What can hang from each mark
defola: ninapo sevun
sevun: defola meti panovi
luki: meti
ninapo: defola panovi vipeki
panovi: luki ninapo
meti: sevun

Known rows, with every way that one mark hangs from another
(sevun (panovi ninapo)): [ 0.13  0.11  0.01 -0.05 -0.13 -0.03  0.01 -0.16 -0.12 -0.15 -0.04  0.09
  0.05 -0.01 -0.19  0.06 -0.12  0.07  0.16]
(sevun (defola ninapo) meti panovi): [ 0.12 -0.15  0.08 -0.34  0.02  0.00 -0.26 -0.06 -0.22  0.04  0.10  0.34
 -0.10 -0.08  0.09  0.36 -0.13  0.17 -0.06]
(defola ninapo (sevun meti)): [-0.16 -0.24 -0.45 -0.02  0.07 -0.07  0.00  0.02  0.09 -0.07  0.22  0.28
  0.14  0.24  0.10  0.21 -0.33  0.07 -0.05]
(luki (meti sevun)): [-0.12  0.01 -0.14  0.12 -0.26  0.13 -0.06 -0.28  0.07  0.13  0.37  0.02
  0.04 -0.04 -0.04 -0.13 -0.03 -0.23 -0.01]
(luki (meti (sevun defola panovi))): [-0.02  0.03  0.01 -0.02 -0.28  0.21 -0.23 -0.36 -0.02  0.15  0.32  0.08
  0.05 -0.18 -0.04 -0.04 -0.07 -0.17  0.08]
(panovi (luki (meti sevun)) (ninapo vipeki)): [-0.15 -0.26 -0.07 -0.05 -0.19 -0.07 -0.03 -0.34 -0.17 -0.06  0.27 -0.06
  0.19 -0.19 -0.34 -0.03 -0.08 -0.13  0.05]
(panovi (ninapo defola)): [-0.13 -0.15 -0.17 -0.15 -0.10 -0.06  0.14 -0.04 -0.21 -0.08  0.05  0.04
 -0.19 -0.20 -0.06  0.07 -0.04 -0.15  0.05]
(panovi luki (ninapo (defola sevun))): [-0.29 -0.38 -0.34  0.01 -0.10 -0.01 -0.10 -0.03 -0.09 -0.14  0.13 -0.07
  0.13 -0.06 -0.21  0.11 -0.18  0.01  0.13]
(meti (sevun defola (panovi luki ninapo))): [ 0.14 -0.13 -0.01 -0.13 -0.27  0.06 -0.37 -0.18 -0.12 -0.17  0.11  0.00
  0.12 -0.23 -0.37  0.00 -0.16 -0.02  0.00]
(luki (meti (sevun (panovi (ninapo vipeki))))): [ 0.03  0.07 -0.06 -0.02 -0.33  0.08  0.00 -0.47 -0.09  0.11  0.28  0.08
  0.05 -0.20 -0.09 -0.13 -0.13 -0.23  0.15]
(ninapo panovi): [ 0.12  0.04 -0.17 -0.24  0.21 -0.06 -0.02 -0.03 -0.04 -0.14 -0.10  0.02
  0.00  0.02  0.23  0.01 -0.06  0.01  0.00]
(meti (sevun (panovi luki (ninapo defola)))): [ 0.12 -0.09 -0.22  0.01 -0.36  0.04 -0.23 -0.17 -0.07 -0.09  0.11 -0.01
  0.04 -0.16 -0.25 -0.11 -0.19 -0.13  0.08]
(panovi luki ninapo): [-0.15 -0.27 -0.05  0.00 -0.03 -0.12 -0.07  0.02 -0.09 -0.29  0.06 -0.07
  0.19  0.07 -0.42  0.13 -0.03  0.12 -0.03]
(ninapo (defola sevun) vipeki): [-0.04 -0.16 -0.24 -0.16 -0.05  0.08  0.09 -0.21 -0.18  0.36 -0.04 -0.01
 -0.10 -0.46  0.39 -0.08 -0.24 -0.21  0.33]
(sevun defola meti): [-0.02 -0.24  0.08 -0.25  0.11 -0.03 -0.24 -0.04 -0.35  0.08  0.12  0.11
 -0.25 -0.17  0.14  0.24  0.03  0.13 -0.17]
(defola ninapo): [-0.06 -0.11 -0.09 -0.12  0.04 -0.04  0.11  0.14  0.19 -0.11  0.06  0.20
  0.13  0.11 -0.08  0.14 -0.08 -0.05 -0.07]
(ninapo (defola sevun) panovi vipeki): [ 0.08 -0.13 -0.41 -0.40  0.15  0.02  0.07 -0.25 -0.22  0.21 -0.14  0.03
 -0.10 -0.44  0.62 -0.09 -0.29 -0.20  0.32]
(meti sevun): [ 0.11  0.00 -0.16  0.04 -0.19  0.00 -0.10 -0.09  0.04 -0.03  0.11 -0.03
 -0.02 -0.09 -0.10 -0.20 -0.09 -0.20 -0.09]
(sevun (defola (ninapo vipeki)) meti): [ 0.00 -0.34  0.09 -0.49  0.16 -0.11 -0.09 -0.03 -0.31  0.11  0.10  0.29
 -0.18 -0.28  0.16  0.31 -0.07  0.04 -0.14]
(meti (sevun defola (panovi luki))): [ 0.20 -0.10  0.03 -0.06 -0.25  0.15 -0.45 -0.14 -0.05 -0.02  0.08 -0.03
  0.12 -0.21 -0.23 -0.04 -0.14 -0.03  0.01]
(luki (meti (sevun (defola ninapo)))): [-0.16 -0.12 -0.08 -0.09 -0.20  0.14 -0.11 -0.21  0.09  0.07  0.40  0.13
  0.07 -0.12 -0.07  0.04 -0.06 -0.24 -0.09]
(meti (sevun (defola ninapo) panovi)): [ 0.23 -0.05 -0.03 -0.21 -0.20  0.11 -0.26 -0.10  0.05 -0.06  0.11  0.17
  0.08 -0.21 -0.15  0.01 -0.20 -0.14 -0.04]
(sevun (defola ninapo) meti): [-0.06 -0.33  0.01 -0.36  0.12 -0.07 -0.17  0.06 -0.19  0.00  0.17  0.29
 -0.16 -0.07  0.09  0.35 -0.05  0.08 -0.23]

Rows
[-0.05 -0.11  0.23 -0.09 -0.12  0.22 -0.42 -0.20 -0.06  0.11  0.14  0.02
  0.20 -0.11 -0.13  0.23 -0.03  0.18  0.17] : (sevun defola (panovi (luki meti)))
[-0.05 -0.30  0.05 -0.15  0.00 -0.18  0.02 -0.11 -0.23 -0.15 -0.03 -0.06
  0.15 -0.18 -0.32  0.07 -0.06  0.07  0.06] : (panovi luki (ninapo vipeki))
[ 0.24  0.02 -0.15 -0.13 -0.33  0.00 -0.04 -0.30 -0.18  0.04  0.02  0.05
 -0.11 -0.37 -0.07 -0.18 -0.22 -0.27  0.14] : (meti (sevun (panovi (ninapo defola vipeki))))
[ 0.04 -0.15 -0.07  0.00 -0.11 -0.13 -0.22 -0.15 -0.31 -0.14  0.09  0.10
  0.00  0.12 -0.19  0.21 -0.11  0.28  0.04] : (sevun meti (panovi luki ninapo))
[-0.04 -0.24 -0.30 -0.20 -0.03  0.01  0.04 -0.24 -0.31  0.40  0.04  0.06
 -0.23 -0.42  0.47 -0.02 -0.24 -0.15  0.24] : (ninapo (defola (sevun meti)) vipeki)
[-0.20 -0.13 -0.33  0.11 -0.23  0.26 -0.19 -0.21  0.02  0.27  0.19  0.00
  0.09 -0.07  0.18  0.05 -0.23 -0.04  0.34] : (ninapo (defola (sevun (panovi (luki meti)))))
[-0.13 -0.33 -0.57 -0.16  0.23 -0.12 -0.14  0.04  0.08 -0.25  0.16  0.19
  0.27  0.31  0.17  0.25 -0.36  0.18 -0.06] : (defola (ninapo (panovi luki)) (sevun meti))
[-0.06 -0.12 -0.50 -0.19  0.22 -0.03  0.05  0.03  0.24 -0.25  0.04  0.21
  0.30  0.20  0.18  0.14 -0.37 -0.01  0.05] : (defola (ninapo panovi) sevun)
[ 0.03 -0.30 -0.10 -0.51  0.27 -0.11 -0.19  0.05 -0.23 -0.09  0.11  0.29
 -0.16 -0.08  0.24  0.36 -0.07  0.09 -0.24] : (sevun (defola (ninapo panovi)) meti)
[-0.09 -0.23 -0.41 -0.17 -0.06  0.12 -0.22 -0.17 -0.06  0.09  0.18 -0.07
 -0.02 -0.18  0.27  0.00 -0.07 -0.20  0.07] : (ninapo defola (panovi (luki (meti sevun))))
[-0.05 -0.11 -0.38  0.02 -0.15  0.13 -0.13 -0.15 -0.16  0.28  0.11  0.09
 -0.16 -0.10  0.35  0.07 -0.26 -0.01  0.23] : (ninapo (defola (sevun meti panovi)))
[ 0.25  0.02  0.04 -0.12 -0.24  0.13 -0.32 -0.18 -0.06  0.03  0.06  0.05
 -0.02 -0.27 -0.10 -0.08 -0.16 -0.12  0.01] : (meti (sevun defola panovi))
[-0.13 -0.07 -0.04 -0.03 -0.22  0.18 -0.18 -0.28  0.00  0.15  0.38  0.03
  0.01 -0.18 -0.04 -0.05 -0.02 -0.22 -0.04] : (luki (meti (sevun defola)))
[-0.02 -0.12 -0.26 -0.10  0.04  0.03 -0.21 -0.17  0.03 -0.11  0.17 -0.06
  0.18  0.06  0.05 -0.01 -0.06 -0.04 -0.02] : (ninapo (panovi (luki (meti sevun))))
[ 0.16 -0.07  0.14 -0.24 -0.02  0.04 -0.34 -0.15 -0.35  0.13  0.05  0.18
 -0.19 -0.17  0.14  0.26 -0.06  0.21  0.01] : (sevun defola meti panovi)
[ 0.00 -0.29 -0.40 -0.34  0.14  0.02 -0.09 -0.21 -0.18  0.19 -0.12 -0.07
  0.07 -0.36  0.46 -0.02 -0.28 -0.07  0.31] : (ninapo (defola sevun) (panovi luki) vipeki)
[-0.01 -0.03 -0.33  0.06 -0.08 -0.05 -0.09 -0.22 -0.18 -0.09  0.11  0.15
  0.03  0.12  0.03  0.11 -0.32  0.18  0.16] : (defola (sevun meti (panovi ninapo)))
[-0.01 -0.02 -0.33 -0.01 -0.05  0.10 -0.01 -0.04  0.26 -0.10  0.07  0.25
  0.37  0.20 -0.01  0.12 -0.40  0.06  0.20] : (defola ninapo (sevun panovi))
[ 0.12  0.00 -0.07 -0.07 -0.10 -0.15 -0.06 -0.20 -0.36 -0.08  0.07  0.19
 -0.16  0.06 -0.04  0.17 -0.12  0.17  0.03] : (sevun meti (panovi ninapo))
[-0.22 -0.24 -0.52 -0.10  0.16  0.04 -0.06 -0.04  0.29 -0.20  0.20  0.16
  0.45  0.28  0.07  0.18 -0.34  0.06  0.08] : (defola (ninapo (panovi (luki meti))) sevun)
[-0.17 -0.07 -0.27  0.17 -0.16  0.11 -0.15 -0.26  0.05 -0.11  0.19  0.02
  0.36  0.16 -0.18  0.08 -0.30  0.15  0.29] : (defola (sevun (panovi (luki meti) ninapo)))
[-0.01  0.06 -0.26  0.07 -0.12  0.04 -0.03 -0.20  0.00 -0.13  0.03  0.08
  0.20  0.08 -0.09  0.03 -0.33  0.09  0.25] : (defola (sevun (panovi ninapo)))
[-0.20 -0.23 -0.39 -0.08 -0.09 -0.07  0.07 -0.11 -0.27 -0.06  0.15  0.07
 -0.18 -0.10  0.05  0.11 -0.20 -0.07  0.06] : (panovi (ninapo (defola (sevun meti))))
[-0.10 -0.22 -0.38  0.06 -0.15  0.13 -0.24 -0.13 -0.14  0.23  0.12  0.05
 -0.06 -0.06  0.26  0.10 -0.26  0.05  0.23] : (ninapo (defola (sevun meti (panovi luki))))
[ 0.09 -0.18 -0.08 -0.23 -0.12  0.06 -0.18 -0.01  0.06 -0.10  0.15  0.13
  0.02 -0.21 -0.16  0.00 -0.12 -0.22 -0.17] : (meti (sevun (defola ninapo)))
[-0.18 -0.20 -0.12  0.18 -0.22  0.12 -0.25 -0.17  0.10  0.03  0.33 -0.10
  0.24  0.06 -0.22 -0.04 -0.02 -0.06 -0.02] : (panovi (luki (meti sevun)))
